What can hang from each mark:
lila: somu tadir
nefe: tadir
legazep: zunariv
lifivi: sove
kirab: keteb rume
zolik: birev sove
zunariv: legazep seze
seze: birev zunariv
rume: kirab moge zunariv
tadir: lila nefe
duposi: moge
sove: lifivi zolik
birev: lila seze zolik
moge: rume
keteb: kirab

Each row was made from one small tree. Brackets hold a mark, then the marks that hang from it, in alphabetical order. Every link used is in the known rows. Write each row's tree.
In the rows, 128 means zero.
Known rows:
[duposi [moge [rume kirab [zunariv legazep [seze birev]]]]]: [126 153 157 150 112 152 145 157 133 136 119 108 100  96 152 138 128 158
 130 170 160 138  85 156 101 147 125 151 177 115 136 128 131 149 122 147
 136 112 149 186 144  94 130 144 106 138 113 132 131 143  88 136 122 125
  77]
[moge [rume kirab]]: [ 97 142 141 124 136 147 141 120 116 163 138 120 111 131 150 140 100 140
 108 162 163 111  82 124 166 141 132 153 147 124 161 139 123 128 122 121
 127 109 141 166 129 117  66 147 137 143 104 119 136 159 132 123 112 108
 105]
[lifivi [sove [zolik [birev [lila somu tadir]]]]]: [135 104 104 122 112 100  95 169 127 121 159 112 133 148  82 148  97 129
 155 121 124 157 159 128 141 123 165 158  77  94  91  94 120 129 109  98
 166  74 133 109 100 180 120 142  93  99 161 163 110 118 155  96 163 124
 152]
[legazep [zunariv [seze [birev lila]]]]: [115 122 119 148  91 131 133  99  80 127 169 135 112 147 105 139 100  88
 170  83 105 163 164 129  89 138 109 101 171 121 162 155  89 117 171 129
  93 105  92 167  90  95 149 118 155 116  85 139 103  94 145 131 179 119
 107]
[rume [kirab keteb] moge [zunariv legazep [seze birev]]]: [151 193 108 134 136 170 155 125 118 129  78 142 104 109 140  70 150 189
  71 160 136 118  44 149 107 106 175  55 212 177 126 105 148 134 114 201
 112 223 111 105 107  51 161 119 114 125  97  32 172 132  21 106 124 198
  40]
[moge [rume kirab [zunariv legazep seze]]]: [123 164 136 127 124 150 151 117 117 167  96 149  77 135 153 137 103 167
  97 181 157 102  42 132 118 133 146 124 158 128 181 148 131 132 118 151
 124 148 129 168 109 106 103 128 103 134  67  84 145 149  84  90 135 123
  52]
[nefe [tadir lila]]: [125 104 101  66 143 132 132 109  84  90 143 167 133 119 161 137  87 137
 149 109 120 154 113 149 132 119 101 122 116 143  91 125 104  73 141 154
 132 133 127 114 130  79 117 119 108 105 156 140 174 116 132 189 139 128
 129]
[seze [birev lila [zolik sove]] [zunariv legazep]]: [133 147 186 130 108 119 132  95 140 149 135 133 179 150  93  83 173  86
 140  66 133 101 206 136  81 152 115  95  78 105  94  94 119 114 133 117
 140 135 108 147 142 150 159 130 146 127 136 144 145 145 180 143 151 116
 189]
[zolik [birev [lila somu]] sove]: [158  91 160 110 148 103 139 153 184 119 136  91 122 130  82 125 122  95
 113  95 106 107 103 149 153 104 127 173  82 133 140 117  99  85  78  81
 152  99 114  84 119 195 116 164 135 165 181 171 120 166 189 145 127 137
 146]
[zolik [birev [lila somu]] [sove lifivi]]: [154 105 176 112 149 109 131 168 169 119 146  94 137 122  88 117 132 109
 120 107  65 139 118 151 143  95 137 176  79 110 141 137  90 113  78  68
 165  96 119  82 137 192 128 154 132 143 174 163 104 174 185 120 137 134
 167]
[keteb [kirab [rume [zunariv legazep]]]]: [122 145  96 165 143 124 145 121 150  81 140 166 113 140 141 135 132 152
 178 158 161 128 117  75 157 135 120 120 149 157 156 143 181 144 167 134
  96 162 142 132 153 116 109 133 120 147  97 133 105 132  84 102  80  71
 102]
[zolik [birev lila [seze [zunariv legazep]]] [sove lifivi]]: [161  88 166 120 126  94 139 147 205 166 120  98 169 140  93 113 156 107
 111 118  80 125 152 146 117  95 110 142  57 134 124 153  69 129  75  88
 174 108 132 100 149 197 159 158 147 179 144 142  85 153 171 105 137 124
 161]
[lifivi [sove [zolik [birev lila seze]]]]: [134  75  95 128  98  81  95 150 135 144 146  99 143 158  77 160 124 111
 154 140 135 157 172 117 126 119 156 131  83 104  92  95 105 133 108 115
 159  80 142 111 110 158 131 145 100 115 150 148 101  93 164 101 160 127
 151]
[sove lifivi [zolik [birev lila]]]: [125 106 136  98 118 107 118 186  97 140 156 119 160 102 144 117 173 149
 169 157  44 196 174 117 128 130 156 132  64  80 130 118 122 177 127  99
 183  72 140 102 162 145 137 114 122  75 168 124 111 125 177  79 156 135
 198]
[moge rume]: [106 120 145 116 135 136 121 110 122 150 140 124 103 129 137 151  97 116
 109 129 158 112 111 123 159 135 120 175 124 113 165 157 134 127 140 114
 124  93 148 165 134 147  92 132 137 116 112 139 122 142 154 143 120  92
 131]
[rume [zunariv [seze birev]]]: [137 139 125 124 101 124 110 120 108 121 124 156  78 116 135 113 115 123
 122 108 129 131 116 127  99 135 155 110 157 109 166 136 124 126 132 153
  75 168 117 138  97 100 144 110 106 116  89 117 140 117 131 143 178 152
 120]
[tadir lila nefe]: [ 87  84  61  95 205 121 134  53  90  64 149 156 160 148 156 162  95  88
 139 127 126 179  71 158 131 124 142 110 125  95 103  84 124  94 147  96
 134 139 133 119 115 118  98  76  85  78 210 189 160  71 148 201 152 184
 173]
[zolik [birev [lila somu [tadir nefe]]]]: [122 119 129 102 160  97 123 154 138  91 150 126 123 104 146 147  93 116
 132 104 127 128 102 136 148 139 131 170  77 112 114 104 125 100 104  74
 163  99 115 101 107 187  98 146 114 138 174 180 127 137 164 163 116 133
 150]
[kirab keteb]: [112 114  81  88 172 145 121 103 106  89 107 142 144 139 150 117 135 124
 101  91 118 144 153 148 148 103 129 130 122 163 125 150 131  87 145 157
  94 109 150 117 115 147 134 113 163 101 136 102 116 101 149 144 119 138
 167]
[zolik [birev [lila tadir]] [sove lifivi]]: [168 107 156 110 147 113 108 182 172 133 133 106 127 115 103 115 133 110
 126 107  86 132 116 156 131  99 128 168  62 127 123 150  87 121  72  88
 182 102 113  85 133 197 135 141 143 161 175 169 114 161 179 108 133 114
 184]
[moge [rume [kirab keteb] [zunariv [seze [birev zolik]]]]]: [120 138 129 116  87 151 114 131  75 157  95 134 115 130 143 145 114 145
  79 164 163  84  71 127 126 148 152 109 163 136 171 146 128 120 117 137
  92 157 105 151 134 104 112 128 137 145  76  79 145 132  87 113 141 129
 108]
[zunariv legazep [seze [birev [zolik [sove lifivi]]]]]: [153 149 144 152 130 120 165  92 133 123  68 121 112 158  91 108 162 108
 155 129 137 148 126 119  63 151 152  69 132 101 131 140 125 152 154 181
 130 106 139 146 124 122 187  94 131  98  88 111 129 109 163 105 152 138
 141]
[lifivi [sove [zolik [birev lila]]]]: [136  84 101 119 111  93  89 152 134 133 160 106 135 156  75 154 121 115
 150 128 132 161 166 131 123 115 163 138  85  93  99  88 112 127 108 114
 164  76 137 115 102 158 125 138  95 105 165 154 107 101 168  97 170 128
 158]
[keteb [kirab [rume [zunariv [seze birev]]]]]: [123 131 110 170 106 115 121 119 129  81 153 149 112 134 123 139 125 132
 183 151 173 128 120  75 159 157 125 109 160 148 171 140 170 142 168 123
  75 165 127 131 160 106 118 138 132 161  89 143 101 127  96 113 105  80
 125]
[moge [rume zunariv]]: [121 130 137 112 122 145 108 130 114 153 134 149  88 121 146 146  94 131
  92 131 147  99  96 127 143 122 133 173 131 115 178 164 133 128 127 118
 109 133 134 158 122 135  98 129 113 117  98 123 136 142 121 138 137  98
 108]
[kirab [rume moge zunariv]]: [146 131 138 151 134 156  91 129 124 118 149 136  98 114 148 131 143 155
 114 132 148 104 141 110 158  99  89 156 182 158 156 119 182 144 164 163
  98 170 133 114 146  71 108 109 120 139 148 132 149 133  51 153  86 127
  96]
[rume kirab [zunariv seze]]: [118 174 114 132 119 144 149 136 109 147 111 160  74 113 169 113 117 169
 122 170 122 122  64 123 112 138 149  89 194 134 155 125 122 131 104 165
  87 194 114 143  81  58 106 119 100 154  77  83 161 138  93 102 144 168
  63]
[legazep [zunariv seze]]: [117 126 100 148 115 144 144 103 101 126 164 147 102 143 110 145  89 105
 162  89  91 156 152 133 102 123 103 113 180 135 163 184  95 128 173 145
  92 103 108 171  85  98 135 104 143 117  82 132  93  99 135 120 171 125
  92]
[tadir [lila somu] nefe]: [ 80 102  84  97 204 125 156  60  81  41 162 153 163 149 153 157  72  99
 139 121 109 180  66 152 158 130 149 141 122  77 114  77 133  90 152  61
 126 133 131 109 114 130  87  90  78  59 203 197 157  96 139 208 151 192
 159]
[moge [rume [kirab keteb]]]: [ 98 133 122 109 136 158 134 117 100 148 123 122 128 139 153 138 107 145
  87 156 159 109  83 140 165 132 133 146 143 147 159 146 126 111 124 130
 117 109 139 155 134 127  82 142 151 133 106 101 131 143 118 119 112 112
 118]
[zunariv [seze [birev lila zolik]]]: [115 118 149 143  94  87 122  91  87 135  98 105 108 120 123 147 150  68
 173 127 158 126 148 107  81 190 118  78 143  96 133 118 138 124 152 132
 103 136 102 131 133 103 163 110 157 123 101 121 142  94 198 153 147 131
 155]
[lila somu [tadir nefe]]: [101 183 113 124 179 150 146 138 113  55 156 167 108 115 171 128  30 144
 134  94 107 144  92 123 208 155 145 196 101  92  94 129 154 131 136  66
 122  96 133 116  90 194  86 113 108  73 153 209 138 156 125 159 104 119
 151]
[duposi [moge [rume kirab [zunariv legazep seze]]]]: [122 152 149 150 125 153 149 154 141 143 109 112  91  93 163 149 128 163
 132 180 149 130  74 159 102 139 111 156 177 123 135 140 139 151 123 146
 143 115 153 187 140  98 125 137 103 140 114 123 127 144  89 125 109 119
  59]

Which tree is each row?
[134 146 142 146 128  94 165  72 114 130  55 120 105 149 122 129 169  92
 173 141 163 140 129 111  45 173 129  57 127 102 122 114 146 129 163 173
 136 120 124 144 123 113 186 105 135  99  94  97 145  93 173 122 133 131
 119]
[zunariv legazep [seze [birev lila zolik]]]
[139  84  93 127  99  89  91 162 138 141 142 106 141 150  88 158 108 119
 156 136 139 154 170 116 132 127 154 137  73 106  84 103 109 136 106 112
 165  79 138 110 109 172 133 143 105 118 151 154 104  97 155  93 153 115
 155]
[lifivi [sove [zolik [birev [lila tadir] seze]]]]
[165  78 153 126 119 114 128 164 211 152 150 103 171 133  68 104 130 116
  91  92  80 128 156 145 153  88 131 157  76 139 137 176  55 144  77  98
 149  92 148 113 144 190 133 156 142 191 139 166  72 162 163 117 152 139
 186]
[zolik [birev [seze zunariv]] [sove lifivi]]
[142  86  91 125 112 106  89 159 140 124 167 112 137 159  60 147 111 126
 142 117 131 161 165 129 135 109 177 142  93 100 101  99 105 136 111 127
 156  66 148 125  98 156 116 132  88 106 161 162 103 108 163  99 177 138
 164]
[lifivi [sove [zolik birev]]]
[107 167 102 127 176 170 149 124 128 125 126 113 141  96 153  89 144 161
  90 150 129 123  88 140 176 109 133 106 200 180  97 107 151 126 119 163
 123 175 132  97 127  68 103 133 160 140 148  75 165 142  83 139  72 176
  91]
[rume [kirab keteb] moge]
[117 140 132 114  94 152 116 125  79 152 107 135 106 132 145 132 104 152
  76 157 161 100  63 141 137 140 156 123 161 140 185 145 123 114 119 138
  94 151 112 154 125 111 112 137 133 140  77  81 136 139  86 112 152 133
 100]
[moge [rume [kirab keteb] [zunariv [seze birev]]]]
[103 138 150 146 135 153 142 158 138 136 136  96 114  91 165 152 125 146
 141 167 152 139 105 151 137 148  99 177 172 123 122 134 135 146 125 127
 146  89 162 183 156 105 100 150 125 144 139 150 124 149 120 147  91 109
  97]
[duposi [moge [rume kirab]]]
[122 130 160 135 138 105 126 131 107 160  78 111 142 118 144 162 192  69
 172 157  86  97 172  94  90 152  80 101 106 107  80 129 142 133 114  93
 137 157  97  89 164 119 148 105 170 119 156 117 164 119 204 136  79  95
 172]
[birev lila [zolik [sove lifivi]]]
[161 121 101 134 143 169 102  98 106  94  77 144 111 139 148 124 167 170
  76 133 146 105 123 147 129  82  98 115 177 202 163 143 196 114 184 204
  95 171 132 100 150  97 170  87 141 123 127  65 126  98  16 115  94 144
  84]
[kirab keteb [rume moge [zunariv legazep seze]]]
[129 176  98 132 134 168 131 133 114 136  92 141  94  81 161  94 138 183
  74 162 118 102  46 146 132 110 148  78 225 180 130 126 157 132 108 176
  96 239 100  94 110  46 139 115 128 145 105  38 172 133  37 113 115 196
  45]
[rume [kirab keteb] moge [zunariv seze]]
[163  96 161 107 150 106 117 165 174 134 139  96 136 125  89 120 149 101
 122 112  78 137 125 158 122  90 134 159  78 121 137 142  85 115  73  91
 170 100 119  88 135 182 134 145 138 155 176 159 107 158 194 116 141 130
 178]
[zolik [birev lila] [sove lifivi]]
[129 146 133 112 138 150 131 118 128 152 115 155  88 134 145 137 102 145
  90 138 151 107  87 127 126 110 142 159 121 118 173 159 134 129 131 139
 126 127 145 164 114 140 106 123 101 103  93 112 139 143 106 126 131 101
  90]
[moge [rume [zunariv legazep]]]
[126 198 124 138 148 169 142 158 137 149 144 144  94  73 162  88 130 185
  93 163 118 105  63 122 152 106 148 110 214 154 113 101 143 151  93 156
 111 230 117 106 104  34  87 134 100 144 128  83 193 163  50 139  96 177
  45]
[rume kirab moge zunariv]
[123 122 111 153  88 141 134 112  81 123 165 137 123 148  89 143 104  90
 165  78 105 146 171 118  89 141 115  95 180 123 152 164  89 133 172 146
  82 104  94 170 100  86 141 106 151 125  82 142 104  93 140 136 176 128
 123]
[legazep [zunariv [seze [birev zolik]]]]
[124 145 134 138 129 160 145 154 130 134  94 116 101  98 168 146 132 169
 117 172 149 131  80 167 102 130 114 152 175 138 132 144 143 140 124 153
 139 117 153 179 143 106 136 134 113 136 113 109 123 135  79 122 109 123
  68]
[duposi [moge [rume [kirab keteb] [zunariv legazep seze]]]]
[111 159 181 114 120 118 132  75 137 132 169 145 166 146 127  67 149 105
 141  61 137 146 199 153  92 143 129 119  78  98 121  89 118 103 147 119
 146 118 126 167 119 156 149 144 134 102 121 144 129 143 174 146 170 122
 168]
[seze [birev lila] [zunariv legazep]]
[146 198  96 132 155 173 163 120 134 134  64 150  90 104 161  82 148 198
  72 174 120 112  33 150 106  98 158  66 212 186 123 123 161 135 116 203
 119 228 116 101 100  54 155 110 110 128 100  21 174 134  21  93 107 197
  16]
[rume [kirab keteb] moge [zunariv legazep seze]]
[139  95  95 122 113  99  82 165 131 132 155 114 129 147  84 152 108 122
 154 124 135 158 163 131 130 121 163 146  74 102  87  98 118 129 110 113
 173  75 136 114  99 172 127 134  97 105 166 160 112 104 161  91 163 121
 163]
[lifivi [sove [zolik [birev [lila tadir]]]]]
[110 136 108 179 146 124 134 115 156  84 164 129 124 116 124 137 135 134
 183 156 167 122 121  75 189 142 101 132 167 163 139 139 192 153 174 118
 104 160 140 113 177 104 100 139 148 157 123 144 108 139 100 126  58  76
 114]
[keteb [kirab [rume moge]]]
[138  84  81 130 107  89  89 157 131 132 147 116 145 154  87 167  99 114
 145 144 136 160 154 120 135 128 167 133  71 100  73  94 111 137 103 101
 168  78 134 106 103 181 130 131  90 111 167 172 103  89 152 102 156 122
 164]
[lifivi [sove [zolik [birev [lila [tadir nefe]] seze]]]]
[104 112 182 153  87  79 169 109 141 177  73 101 180 122 140 164 157  69
 153 142  96  59 207  65 134 177  46 115  90 122  79 134 136 128 114  47
 109 169 101  92 176 156 151 150 185 164 114 120 136 139 175 157  68  96
 133]
[birev [lila somu] [seze zunariv] [zolik sove]]
[109 153 136 118 120 155 129 140 107 166 135 145  98 123 163 138  96 158
  90 165 152  99  66 123 150 128 143 149 157 125 171 139 124 128 106 125
 111 152 127 161 117 103  73 142 113 140  91 109 150 157  93 119 128 115
  84]
[moge [rume kirab zunariv]]
[140  73  91 132 104  95  97 157 143 137 153 101 147 159  65 151 114 121
 141 130 134 162 173 116 136 114 165 134  90 105  96 105  98 141 110 125
 152  68 154 121 104 158 125 143  96 117 150 156  94  98 157  99 167 133
 158]
[lifivi [sove [zolik [birev seze]]]]
[142 203  92 119 178 187 161 138 139 127  89 158 116 105 166  71 152 208
  64 163 116 114  55 144 130  79 162  89 198 189 107 105 150 130 103 197
 124 220 128  98 101  57 128 121 109 120 125  38 183 143  14 110  87 186
  33]
[rume [kirab keteb] moge [zunariv legazep]]
[117 165 161 123 115 122 120 100 117 129 142 160 182 135 132  96 144  99
 150  71 147 109 194 130  87 175 122  98  69  96  68  86 136 128 143 108
 153 133 103 152 132 159 149 115 132 107 140 162 152 129 159 151 143 110
 199]
[seze [birev [lila [tadir nefe]] zolik] [zunariv legazep]]
[111 156 179 124 109 115 130  91 122 139 145 143 185 139 118  88 173  94
 151  70 143 113 217 124  75 163 116  94  84  98  92  86 131 118 148 120
 139 136 113 160 140 136 150 132 139 112 126 135 149 134 175 155 147 116
 183]
[seze [birev lila zolik] [zunariv legazep]]
[136  87 120 115 136  97 144 136 194 135 142 119 160 127 110 124 122 126
 108  92 142 125 154 122 133 117 126 140  85 144 128 141  85 127 112 131
 145  89 161 143 117 166 113 157 123 184 126 147  91 128 150 149 131 148
 139]
[zolik [birev [seze [zunariv legazep]]]]
[105 123 127 138 134 109 172  85 182 158 117 139 160 141 150 112 130 123
 129 112 127 135 191 102 136 132  95 123 102 135 113 156 109 142 145 135
 115 116 174 158 124 150 137 141 144 142  84 121 102 121 143 139 113 119
 118]
[birev [seze [zunariv legazep]]]
[165 119 110 133 127 167  95 100  96  90  87 138 123 145 136 114 166 164
  75 121 158 110 127 142 127  89 111 108 175 197 165 129 187 113 182 205
  90 166 127 104 154  96 174  94 144 122 126  73 126  93  17 124 109 148
 101]
[kirab keteb [rume moge [zunariv legazep [seze birev]]]]
[121 165 173 134 135 118 137 160 100 127  83 119 133 103 160 153 140  94
 177 141  75  91 154  87 130 167  82 146  86  99  70 140 159 140 115  55
 143 156  88  72 161 160 138 114 171 105 152 141 166 155 175 129  64  82
 164]
[birev [lila somu tadir] [zolik [sove lifivi]]]
[147  91 184 124 113  92 142 159 190 151 139  92 172 126  92 117 133 106
 111 108  63 125 153 138 148 104 112 168  63 123 137 153  74 123  75  51
 157 108 122  88 154 204 142 173 152 174 142 157  82 172 172 119 138 129
 160]
[zolik [birev [lila somu] [seze zunariv]] [sove lifivi]]
[127 140 150 143 127 145 136 147 145 134 107 118  85  92 156 155 125 146
 131 157 147 133  96 156  97 136 103 169 160 114 138 156 148 150 136 146
 144 106 157 183 147 117 139 128 102 122 120 135 117 134 103 138 116 107
  78]
[duposi [moge [rume [zunariv legazep seze]]]]
[131 105 125 101 122 126 119 192 108 128 170 124 161 106 125 108 158 163
 156 140  47 196 172 117 141 119 168 140  73  83 134 132 112 189 132 114
 175  57 158 114 154 146 123 109 110  76 163 138 104 133 165  75 166 149
 211]
[sove lifivi [zolik birev]]
[151 109 103 121 142 174  78 120  96  91 114 141 131 128 153 124 159 163
  75 117 139  99 145 138 161  74  98 139 170 202 155 136 187 109 172 180
  83 173 129  91 158  95 139 101 150 129 151  88 130 105  24 139  88 138
 113]
[kirab keteb [rume moge zunariv]]
[126  88 134 110 132  71 142 123 180 152 127 113 159 121 138 139 144 108
 128 115 141 122 159 121 109 128 102 131  69 139 120 122 100 110 109 107
 159 105 138 124 126 167 130 165 136 180 134 132 104 121 166 151 119 130
 127]
[zolik [birev lila [seze [zunariv legazep]]]]
[141 118 146 134 109 129 118 134 112 116 137 107 155 142  78 110 146  76
 138  87 148 119 176  97 130 153 149 107 130 107 104 104 102 128 125 132
  94 111 123 125 145 114 120 124 155 132 144 170 152 126 187 181 136 129
 214]
[seze [birev [zolik sove]]]
[ 98 144 141 130 126  82 157  94 161 172  85 141 148 117 208 132 130 108
 163 139 134 120 186 106 116 162  55 127  60 140  82 141 137 128 135  99
 151 143 131 128 130 175 163 145 170 139  93 110 128 111 143 123  80  75
 108]
[birev [lila tadir] [seze [zunariv legazep]]]
[138  99 107 129 155 166  90 101 104  87 117 117 146 137 147 129 163 144
  90 115 154 114 161 136 178  91  83 145 166 201 145 133 188 109 186 174
  97 129 142  97 170 107 136 107 173 127 163 105 118 103  60 148  69 129
 134]
[kirab keteb [rume moge]]
[136 117 117 158  85 147 134 113  95 126 160 130 119 159  72 136 103  85
 158  76  99 141 163 121  96 132 116  97 179 128 152 169  80 129 161 141
  84 105  92 160 100  96 146 108 154 129  88 148 102 102 141 131 177 124
 128]
[legazep [zunariv [seze [birev [zolik sove]]]]]
[142 146 170 130 111 147 134 106 157 132 153 142 181 159  65  67 150 106
 121  43 135 106 202 133 104 139 139 106  93 112 102 113 104 131 135 138
 127 116 129 166 132 148 140 128 133 131 130 160 135 156 164 145 162 132
 201]
[seze [birev [zolik sove]] [zunariv legazep]]
[122 139 122 175 109 109 119 116 133  91 146 134 106 110 127 141 140 128
 182 164 171 117 110  75 157 157 110 107 169 153 153 125 192 147 167 113
  95 195 110 106 173  94 132 139 143 158 104 129 117 129  87 122  82  79
 100]
[keteb [kirab [rume moge [zunariv [seze [birev lila]]]]]]
